What can hang from each mark
fisus: buvuv duko
zevu: ganu kida
fezo: ganu pugo
buvuv: fisus
duko: deni fisus
redi: zovub
fozom: kida pokel
mego: degab
pugo: degab fezo
ganu: fezo
deni: duko pokel
kida: fozom zevu
pokel: deni fozom
degab: mego pugo
zovub: buvuv redi

Known rows, with every way that one mark hangs from another
(buvuv (fisus (duko (deni (pokel (fozom kida)))))): [-16 -26  13   0  -1 -28 -21 -11   6  11  17   2 -14  -1 -21  -4   9   9
 -32  -2  -4 -49  29  -6  13   7   4  12 -13 -17  -3  -1  34 -33 -10  12
 -15 -34   5   9  21  29  28  -2 -51  -6]
(zevu ganu): [  7  -1   1   5  -8  -6 -29   0  -1   6  -7  -2  -5 -19   0  -2  -9   2
 -10  -9   4  -8 -35  10  -2   2   0  10   4  -5  -2   1  -3  -2 -12   4
   4   3   3  10   0  -5   3  -4   7   5]
(fisus buvuv (duko deni)): [-15 -23   5  -1  -3 -11  -9 -12  11  23   6   5   3  19 -26  -1  15  -2
 -29   2  -2 -45  29  -1   4   1 -13  25  -3 -21   4  15  25 -19   4  20
  -7  -8   3  -1  11  15  23  -7 -55   0]
(redi (zovub (buvuv fisus))): [ -1 -16  -2   2  -5 -20 -22  -1   4  15  11  -6 -18  19 -14   0   9 -14
 -36  -4  12 -14   6 -17 -25  13  -8 -10   0  -1  13  11   6  -5  -8  -8
  -8   3   7 -11  10  21   4   3 -51   6]
(fezo (pugo (degab mego))): [ 19   9  -3   9 -16  11  -5   3  -4 -10  -9  21   7  -6  -4 -16   7  -8
 -26   0   2 -14 -24   0  34  -2  -9  -1   7  10  14 -27  10  -8  -3  -3
  -4  -4  -6  21  13 -40 -12 -21 -14   6]
(fezo ganu (pugo degab)): [ 18  -5  -4   6 -32  -4 -44   4  -5 -14 -29  11  14 -22   5 -11  10  -3
 -52   1  10 -21 -17  -2  29   0  -5   5  15  10   5 -33  10 -11  22   4
  -4  -4   6  33   9 -40 -13  -8  -4   3]
(degab pugo): [  2   4  -3   3   1  -2  -6   1   1  12  -2  15   4  15  -7  -5  14 -10
  -8   0   0   4  -6   1  11  -2  -3  -4   3   3   6  -6   4  -7   5  -6
  -6  -4   6   6   5  -2  -6 -10  -3  -2]
(fezo ganu): [  2  -9  -2   3 -15  -6 -34   3  -4  -1 -13   2   9 -10   5   1   4   4
 -26  -2   7  -5  -1  -3   7   1  -3   3   7   1  -6 -10   3  -3  22   1
   1   1   7  14   3  -2  -3  -2  10  -4]
(zevu (ganu (fezo (pugo degab))) kida): [ 30  -2   5  18 -37 -20 -79   2  -5  -3 -33  -1  -9 -50   4 -10 -12  -2
 -42 -15  14 -23 -68  23  15  -1   5  23   7 -13   3 -20  -3  -6 -36  13
   1   9  -5  41   7 -31   1 -18   1  16]
(kida (fozom (pokel (deni (duko fisus))))): [ -4 -18   9   7   5 -56 -10  -6  -9 -26  14 -15   3  -2   5  -8  20  -5
 -24 -24 -10   3  29  10  31   1  26  13 -22 -46 -11 -15  21 -28 -20  10
 -13  -6 -23  14  31  20  22  -7 -32 -10]
(kida fozom (zevu (ganu fezo))): [ 32  -6   8  20 -14 -31 -74  -2   4  -8  -9 -15 -18 -43   2  -3 -20  -4
 -21 -33   7  -4 -56  23   1  -8   8  22  -9 -11 -18  -6  -8 -10 -37  11
  -4  14 -11  28  12  -6  16  -8   8   5]
(zovub buvuv): [  0  -6  -1   3  -2  -7  -5  -2   1  10   4  -3  -8  10  -3   1   4  -9
 -24   0   5  -4   3  -9 -11   7  -3  -4   0   0   5   4   3  -4  -7  -4
  -6   2   5  -5   5   5   4  -4 -20   1]
(pugo (degab mego) fezo): [ 19  12  -6   5 -18  13 -15   7  -6  -3  -6  32  11   3  -6 -13  15 -13
 -28   4   4  -9 -24  -1  39 -10 -13   1  13   8  13 -21  16 -13   6  -9
   0   1  -5  12  15 -35 -17 -31 -16   5]
(duko deni): [ -6  -7   1  -2   0  -5   0  -2   0   3   1  -1   1   4  -4   0  10  11
  -9   5  -4 -12  13  -3   9  -1  -1   2  -4 -13   3   4  19 -10  -5   6
  -3 -17  -5  10  -1   8   6  -4  -7  -1]
(redi (zovub (buvuv (fisus (duko (deni pokel)))))): [-12 -27   3  -2  -9 -28 -25  -5   5  20  17  -4 -15  21 -20   0  18  -2
 -51   1   7 -35  22 -20 -15  13 -12  -4  -5 -16  14  14  29 -17 -11  -1
 -13 -20   6  -6  11  37  13  -1 -66   4]
(pokel (fozom (kida zevu))): [  9  -8   9  -2   5 -29 -40   0  -1 -21  17 -11 -28 -35  11  -3 -14  -2
  -9 -26   2   1 -10   8  10   5  18   2  -9   7 -21 -15   6 -19 -22   6
 -13 -13   2  19  12  15  17   3   0 -11]
(fisus duko): [ -6 -11   3   1  -5  -5  -3  -5   6  11   3   3   1   7 -12   1   5   6
 -10   2  -2 -23   9   0   2   5  -9  13  -2  -5   0   8   7  -7   3   7
  -3  -4   1  -2   4   6   8  -4 -17   1]
(ganu (fezo (pugo (degab mego)))): [ 20   3   0  10 -29   6 -27   3  -6  -7 -18  22   8 -35  -1 -13   4  -3
 -35  -4   9 -18 -34   7  25  -5 -10  10  13   4  11 -30   8 -11  -4   7
   2  -2   1  29  17 -36 -12 -15 -14   8]
(pokel fozom): [ -3  -4   4  -6   1 -11  -5   0  -8 -13   5   0  -7 -16   5  -5  -1  -2
  -5  -7  -1   1   7   2   9   2  11  -2  -5   2  -8 -17   8 -14  -8   1
  -5 -12   5   8   8  12   9   0  -4  -7]
(redi (zovub (buvuv (fisus duko)))): [ -4 -22   0   2  -7 -22 -24  -3   7  20  13  -4 -17  22 -21   0  11 -11
 -42  -3  12 -27  12 -17 -25  15 -13  -4  -1  -4  14  15   9  -9  -7  -4
 -10   2   8 -12  12  25   9   1 -59   6]
(mego (degab pugo)): [  8  12  -5  11   2  12  -1   2  -2  18  14  26   5  20 -10 -11  14 -10
  -6   0  -5  10  -9   2  22  -2  -6  -5   5   8   9  -9   7  -4   1 -12
   0  -6   0   4  10  -3 -10 -36  -5  -1]
(fisus buvuv (duko (deni pokel))): [-22 -24   8  -5  -4 -16 -10 -13   8  20  10   7   5  15 -22  -2  18   2
 -35   4  -4 -48  34  -2  10  -2 -10  24  -6 -28   2  11  37 -23   3  19
 -10 -25   5   2  11  24  26  -8 -59  -3]
(degab mego): [  5   8  -1   8  -1  12   7   1  -3   4  11  17   1  10  -7  -6   2  -3
   0  -2  -2   3 -10   0  18  -3  -9  -4   0   1   5  -5   4   0  -6  -9
   2   0  -8   2  10  -1  -2 -26   0   0]
(zevu kida): [  8  -1   3   9  -9 -14 -25   1   0  -1  -7  -9  -9   0   2  -1  -7  -3
  -4  -4   3   0 -12   7   4   0   9   4  -7 -11   0   1  -5   4 -23  -1
  -3   8 -12   9  -2   2   7 -13   4   5]
(zovub (buvuv (fisus (duko deni))) redi): [-11 -27   1  12  -9 -37 -18  -5   8  25  11   1 -15  32 -25   4  19 -19
 -58  -1  10 -41  27 -18 -28  17 -16   0  -2 -13  17  21  26 -11  -7  -1
 -11  -4   6 -10   5  23  16   5 -69   2]
(deni duko pokel): [-17 -10   8 -10  -4 -17   2  -3  -5  -4  12   0   7  -9   6  -2  12  15
 -26   1  -5 -14  19   2  21  -1  11   5 -10 -39   0 -11  38 -20  -3   5
  -7 -28  -2   8   4  20   5  -3 -17  -7]
(pugo (fezo ganu)): [  8  -8  -4  -1 -23 -10 -49   5  -4  -3 -25  10  15 -12   5   4  12  -3
 -38   4  13  -7  -8  -5  11  -4  -4   8  16   4  -3 -16  10 -12  33   0
   0   4  13  17   4  -9 -12   1   1  -3]
(kida (fozom (pokel deni)) zevu): [ 17 -11  11  15   6 -56 -38  -2  -3 -34  14 -23  -9 -17  10  -7   5  -8
 -12 -36  -6  14  -6  11  26  -3  27  11 -22 -24 -21 -12   7 -17 -30   4
 -13  -4 -23  20  19  14  23  -7  -4  -9]
(pugo (degab mego) (fezo ganu)): [ 21   5  -8   7 -29   7 -42   9  -9  -5 -18  32  18  -5  -2 -12  17 -10
 -49   3  10 -14 -25  -3  46  -8 -15   4  19   9   9 -30  19 -15  23  -8
   2   2   0  22  16 -37 -19 -34  -8   2]
(ganu (fezo (pugo degab))): [ 18  -1   1   5 -28   0 -30   2  -5  -8 -23  13   7 -40   3 -10   3  -2
 -35  -4  10 -20 -29   8  16  -4  -5  12  13   4   8 -26   6 -11  -2  11
   0  -1   5  27  12 -35 -11  -1 -14   8]
(ganu fezo): [  5  -4   2   2 -15  -3 -22   1  -3   2 -11   5   3 -30   3  -1  -2   4
 -15  -5   7  -7 -15   7  -2  -4  -3  10   7  -4  -1  -8   0  -5  -3   9
   4   2   6  12   7  -4  -2   2  -2   3]
(buvuv fisus): [ -3  -7   3   6   2  -3  -5  -6   7  14   3   2  -4   9 -18  -2   2  -4
  -9   2   2 -20   7  -5  -4   3   1   3  -1  -4   5   2   2  -8   0   0
  -3   1   4  -5  11   1   8   2 -29   2]
(fozom (kida (zevu (ganu (fezo pugo)))) pokel): [ 26 -13  14  13 -10 -53 -82   0  -2 -26   5 -19 -24 -64  18  -5  -9   0
 -31 -41   8  -7 -48  20  15   6  18  19   3  -5 -22 -14   4 -19 -25  15
 -10  -9  -1  42  21   1  14   6   0  -5]
(fisus buvuv (duko (deni (pokel (fozom kida))))): [-21 -29  12  -8  -3 -30 -23 -12   6   9  19   2  -8   0 -16  -3  13   1
 -39  -7  -4 -47  36   1  16   2  -1  23 -10 -22  -5   3  41 -33  -6  21
 -16 -33   6   9  18  35  34  -7 -61  -9]

Rows
[-18 -20   4  -7   8 -33   1 -10  -2   1  15   1  10  -1  -8  -5  22   2
 -34  -9  -5 -19  33   5  28   3  15  20 -10 -52   2  -8  29 -31  -4  20
  -8  -3  -2   6  19  11  17  -5 -51  -8] -> (pokel (deni (duko (fisus buvuv))))
[ 15 -10  12   6   8 -47 -46   1   0 -26  25 -21 -24 -30  16  -2  -4  -2
  -8 -34   0   6 -13  10  13   6  20   6  -5  -4 -22  -1   5 -12 -21   6
 -12 -10  -9  21  16  15  16   5   1 -11] -> (fozom (kida zevu) pokel)
[ 13   5  -8  10 -17   1 -38   7  -5  13 -12  40  18  14 -10  -9  27 -14
 -38   0   8   2 -22  -2  38  -8 -17  -1  17   8   9 -24  16 -18  25 -15
  -4  -1   8  21  20 -11 -18 -36  -3  -5] -> (degab mego (pugo (fezo ganu)))
[-15 -16   3  -6   5 -16   0 -11   5  15  10   3   6   7 -14  -3  12  -1
 -33  -5   1 -28  27   8   9   1   4  22  -3 -45   3   3  23 -24  -3  20
  -8   9   2   1  20   5  15  -2 -55  -4] -> (deni (duko (fisus buvuv)))
[  3 -16  11  -4   9 -50 -39  -1  -6 -32  25 -12 -22 -42  15  -5  -2   2
 -16 -30  -4   4   1   7  29   6  30   5 -17  -8 -21 -25  17 -30 -24  10
 -15 -23  -1  24  16  21  22   0  -7 -17] -> (pokel deni (fozom (kida zevu)))
[ 11  11  -6   9  -4   9 -15   4  -3  16   5  32  10  18 -10  -9  20 -13
 -16   3   0   8 -15   1  26  -5  -8  -2  10   9  10 -15  12 -10  10 -13
   0  -4   4   8  12  -8 -15 -34 -10  -2] -> (mego (degab (pugo fezo)))
[ 27  -8  11  20  -2 -48 -63  -2  -2 -22   3 -24 -17 -28   8  -7 -10  -7
 -15 -39   0   5 -41  20  12  -3  18  17 -13 -18 -23  -4  -3 -10 -36   5
  -9   6 -18  25  17   6  22  -8   6  -2] -> (kida (fozom pokel) (zevu ganu))
[ 21  -5   7   9   1 -27 -61   0   9  -7  11 -15 -30 -37   8   2 -21   2
 -10 -28   6  -5 -43  15   0   5   9  11  -2   4 -17   3  -4  -8 -25   9
  -7   1  -2  21   5   0  13   1  10  -1] -> (fozom (kida (zevu ganu)))
[-13 -26  13  -2  12 -66 -24  -8  -6 -23  33 -15  -7 -18   9  -7  21  -3
 -34 -32  -6 -10  33  10  34  11  29  17 -12 -43 -14 -10  31 -37 -12  19
 -17 -15  -9  17  34  27  27   0 -49 -17] -> (fozom kida (pokel (deni (duko (fisus buvuv)))))
[-23 -25  10 -14   8 -36 -21 -14  -1   5  21   1 -11  -6 -11  -7  14   2
 -42 -10  -4 -40  42   3  21  -1  12  17 -11 -38  -6  -4  46 -42 -18  26
 -18 -34   8  19  28  31  32  -2 -68 -13] -> (duko (deni (pokel (fozom kida))) (fisus buvuv))
[-21 -18   8 -14   4 -25  -5  -9  -7   2  12   3  -2  -6  -7  -7  16  16
 -33   0  -7 -31  36   0  24  -2  10   9 -11 -39  -3  -8  45 -36 -17  18
 -12 -39   5  21  19  27  21  -4 -43 -10] -> (duko (deni (pokel fozom)) fisus)
[ 21   0  -5  11 -32   4 -40   5  -7 -11 -23  21  16 -16   1 -15  11  -5
 -52  -1   9 -20 -25  -2  41  -2 -12   3  14  11   8 -37  13 -11  19  -2
  -3  -4   0  35  16 -40 -15 -25  -4   3] -> (fezo ganu (pugo (degab mego)))
[ -7 -20  13   0   8 -61 -21  -1 -10 -33  30 -17  -8 -25  20  -4  18   4
 -22 -30  -8   4  22   7  35  12  30   7 -13 -32 -15 -15  27 -29 -12  10
 -14 -22 -13  20  22  27  18   0 -18 -16] -> (fozom kida (pokel (deni duko)))
[ 12   6  -8   9 -13   5 -32   5  -5  15  -2  32  15  13  -8  -9  22 -12
 -30   2   3   5 -14   0  29  -4 -10   0  14  10   7 -20  14 -12  21 -12
   0  -3   8  15  13  -9 -17 -36  -5  -3] -> (mego (degab (pugo (fezo ganu))))
[ 13  -9  10   1   1 -33 -55   0  -2 -19  13 -12 -31 -45  12  -3 -18  -1
 -13 -30   4  -3 -28  13   9   6  18   7  -7   5 -22 -15   5 -19 -28   8
 -11 -11   4  25  12  12  18   1   5  -8] -> (pokel (fozom (kida (zevu ganu))))
[ -6 -26  13  -8  12 -61 -36  -8  -5 -25  31 -10 -18 -41   9  -6   7   9
 -37 -31  -5 -12  19  12  39   8  35  17 -21 -42 -19 -25  35 -49 -29  22
 -19 -20  -2  29  28  25  29  -2 -33 -19] -> (pokel (deni (duko fisus)) (fozom (kida zevu)))
[ 18 -11  11  22 -13 -58 -64   0 -10 -20  -7 -24 -14 -20   9  -8  -4  -9
 -21 -31  -1   4 -32  22  23   2  26  17 -19 -34 -14 -10  -1 -10 -47   5
  -7   5 -27  28  14  11  23 -22   3   3] -> (zevu ganu (kida (fozom (pokel deni))))
[-24 -26  10  -8  -3 -22 -13 -13   4  14  11   6   1   7 -19  -5  17   1
 -38   0  -5 -48  38  -2  15  -1  -4  23  -9 -26  -2   3  42 -30  -2  20
 -13 -31   8   5  15  31  30  -8 -60  -7] -> (fisus buvuv (duko (deni (pokel fozom))))
[ 17  -2  -6  -1 -30  -2 -48   8  -7  -8 -25  19  17 -13   2  -7  16  -7
 -49   5  11 -16 -17  -3  31  -7  -7   7  18   8   4 -25  16 -16  28  -2
   0   2   7  21   8 -36 -17 -13  -9   2] -> (pugo degab (fezo ganu))
[-16 -22   9  -4   9 -50  -3  -8 -10 -13  20  -6  11  -6   2  -9  30  -2
 -32 -19  -7 -10  35   6  34   5  22  18  -9 -53  -5 -10  30 -32  -5  16
 -10 -10  -6  10  27  22  20  -3 -49 -12] -> (fozom (pokel (deni (duko (fisus buvuv)))))
[  8  -2  -7   2 -17 -11 -45   5  -2   9 -22  23  16   4  -4  -2  24 -12
 -39   2  10  -1 -12  -2  21  -5  -7   4  16   7   4 -19  12 -17  32  -6
  -7  -2  15  20   9 -10 -16  -9  -3  -5] -> (degab (pugo (fezo ganu)))
[ 30 -10  12  21 -12 -49 -76  -1  -4 -21  -3 -21 -15 -48  10  -7 -12  -6
 -25 -42   4   2 -51  25  10  -6  17  23  -9 -20 -23 -10  -3 -14 -38  11
  -5   6 -15  32  21   4  20  -6   4   0] -> (kida (fozom pokel) (zevu (ganu fezo)))
[ 24 -10  12  24 -27 -49 -82   1 -10 -13 -19 -19 -15 -42  10  -8 -11  -7
 -29 -32   7  -3 -50  28  11  -2  19  25 -10 -28 -13 -11  -6  -9 -47   9
  -2  12 -20  35  18   3  19 -18   4   7] -> (zevu (ganu fezo) (kida (fozom pokel)))
[-15 -29   4   8 -11 -43 -17  -5   6  24  14   1 -14  30 -22   3  22 -17
 -62  -1   8 -43  30 -20 -22  15 -14   0  -5 -18  16  17  36 -15  -9  -2
 -12 -17   8  -7   5  31  18   5 -72   0] -> (zovub (buvuv (fisus (duko (deni pokel)))) redi)
[ 24  -3   5  10 -13 -15 -65   0   3   4  -9  -6 -12 -49   2  -1 -18   7
 -20 -21  11 -11 -61  18  -2  -4   1  21   6  -9 -11  -1  -4  -6 -22  12
   3   8   5  25   2 -10   7  -3  11   5] -> (kida (zevu (ganu fezo)))
[  2 -11   8   9   3 -48 -11  -1 -11 -32   9 -16   0  -2  10  -8  15  -9
  -9 -24 -10  15  18   5  25   0  23   4 -20 -22 -13 -15   8 -16 -17   1
 -10  -8 -22  11  21  18  17  -6 -11  -8] -> (kida (fozom (pokel deni)))
[ 24 -12  12  18   0 -61 -61  -2  -5 -29   8 -25 -13 -32  10  -8  -2  -6
 -20 -42  -3   8 -34  20  24  -2  26  19 -19 -29 -23 -11   4 -18 -38   8
 -10  -1 -21  28  19  10  26 -10   1  -5] -> (kida (fozom (pokel deni)) (zevu ganu))
[-27 -23  12 -17   3 -32  -6 -12  -8   1  19   4   2 -12  -5  -7  16   4
 -47  -9  -3 -32  40   7  27  -2  18  19 -12 -54  -5 -17  49 -43 -11  20
 -16 -27   9  12  27  31  25  -5 -64 -14] -> (deni (duko (fisus buvuv)) (pokel fozom))
[-25 -23   8 -15   6 -27 -10 -14  -3   9  15   6  -1   1 -14  -8  18   3
 -41  -3  -4 -40  43   1  21  -4   8  18 -10 -43  -2  -4  46 -39 -14  24
 -15 -32   9  16  25  29  30  -4 -69 -10] -> (duko (deni (pokel fozom)) (fisus buvuv))
[ 26  -6   8  23 -29 -35 -80   0  -4  -4 -23 -15 -16 -38   5  -5 -19  -6
 -27 -25   9  -7 -53  26   3  -4  12  23 -10 -22  -8  -9 -11  -5 -47  10
   0  18 -17  31  11  -4  16 -19   8  12] -> (zevu (ganu fezo) (kida fozom))
[-15 -17   4  -6   7 -32   4  -7  -4  -4  14   1  10  -6  -2  -3  21  11
 -29  -6  -7 -13  28   4  30   4  16  14 -11 -50   1 -10  29 -30  -6  15
  -7  -7  -5   9  16  10  12  -5 -34  -8] -> (pokel (deni (duko fisus)))
[-15 -19   8 -10   4 -39  -2  -3 -14 -23  16  -1   4 -24   9  -7  17   8
 -26 -13  -8  -3  28   3  37   6  27   6 -17 -36  -7 -30  33 -36 -11   9
 -10 -24  -2  16  14  23  17  -6 -19 -15] -> (pokel (deni duko) fozom)
[ -2 -10  13  -8   2 -31 -32  -1  -6 -21  19  -7 -20 -34  15  -4  -7   6
 -16 -18  -2  -4  -1   4  18   0  21   1 -12  -5 -18 -18  24 -22 -20   4
 -14 -37   5  21   9  27  17   1  -5 -13] -> (deni (pokel (fozom (kida zevu))))
[ 22 -13  13  11  -4 -52 -76   1  -2 -22  13 -20 -26 -57  18  -3 -10   1
 -22 -43   5  -2 -43  21  12   5  18  18   0  -9 -24  -6   4 -16 -29  13
  -8  -7  -3  33  19   9  16   3   3  -6] -> (fozom (kida (zevu (ganu fezo))) pokel)
[-15 -18   2  -5   8 -14  -5 -14   6  21   7   4   2  15 -22  -3  16  -1
 -30   0   0 -37  34   2   8  -2  -3  20  -2 -35   5  12  26 -25  -7  24
  -8  -3   3   7  19  10  21  -3 -62  -2] -> (duko deni (fisus buvuv))
[-14 -19   8  -3   7 -49   0  -5 -13 -19  19  -7  11 -10   6  -7  28   6
 -27 -17  -9  -4  30   5  37   6  24  13  -9 -51  -5 -13  30 -29  -7  12
  -9 -14  -8  13  23  20  15  -3 -33 -12] -> (fozom (pokel (deni (duko fisus))))
[ -6 -14  11  -8   2 -32 -29  -3  -4 -14  18  -7 -16 -25   7  -3   3  15
 -22 -12  -6 -17  11   0  23  -2  15   2 -14 -18 -13 -11  39 -28 -23  10
 -14 -46   0  26   6  29  20  -3 -11 -12] -> (duko (deni (pokel (fozom (kida zevu)))))
[ 10 -18  12   0  -2 -55 -65  -1  -9 -29  16 -10 -24 -68  16  -6  -7   4
 -28 -37   2  -3 -23  15  27   6  28  15 -12 -12 -23 -29  15 -34 -31  16
 -11 -20   3  35  18  18  23  -2  -3 -13] -> (pokel deni (fozom (kida (zevu (ganu fezo)))))
[ 10 -21  16   7   6 -72 -61  -1  -5 -31  29 -24 -19 -50  20  -5   6   7
 -31 -45  -3  -2 -19  18  35  10  32  19 -12 -38 -23 -12  24 -31 -29  15
 -14 -17 -12  34  20  21  24  -2  -8 -13] -> (fozom (kida (zevu ganu)) (pokel (deni duko)))
[-22 -20   5 -10   6 -20  -6 -14   3  18  12   5   3  10 -18  -5  19   4
 -38   1  -4 -41  39   0  15  -6   1  19  -6 -45   3   7  41 -31  -8  23
 -11 -23   6  10  20  22  23  -4 -68  -6] -> (duko (deni pokel) (fisus buvuv))
[ -6 -21  10   6   7 -56 -13  -9  -7 -21  15 -14   4   3  -1  -9  21 -14
 -30 -27  -8  -3  34  11  29  -1  25  18 -21 -47 -11 -12  22 -30 -17  14
 -15   0 -20  10  34  21  28  -8 -49 -10] -> (kida (fozom (pokel (deni (duko (fisus buvuv))))))
[ 13  -6   9  17  -8 -41 -34   0  -5 -21  -3 -22 -11   1   8  -6  -2 -13
  -8 -21  -2  10  -3  12  14  -1  21   7 -20 -20 -10  -6  -4  -2 -35  -2
  -9   7 -28  15  13  11  18 -16  -1   1] -> (zevu (kida (fozom pokel)))
[  4 -12  14  -4 -10 -36 -59   0  -9 -17  11  -6 -22 -59  16  -5 -12   8
 -29 -26   3 -12 -26  13  15  -1  18  11  -7 -10 -20 -23  23 -26 -27  11
  -9 -34  10  32  13  22  17   0  -2 -10] -> (deni (pokel (fozom (kida (zevu (ganu fezo))))))
[ 28  -4   5  12 -18 -17 -71  -1   4   0 -16  -4 -11 -55   3  -4 -16   5
 -29 -21  13 -16 -66  18   2  -3   1  22   9  -7  -8  -9  -3  -8 -20  15
   0   7   8  34   4 -19   3   0   8   6] -> (kida (zevu (ganu (fezo pugo))))
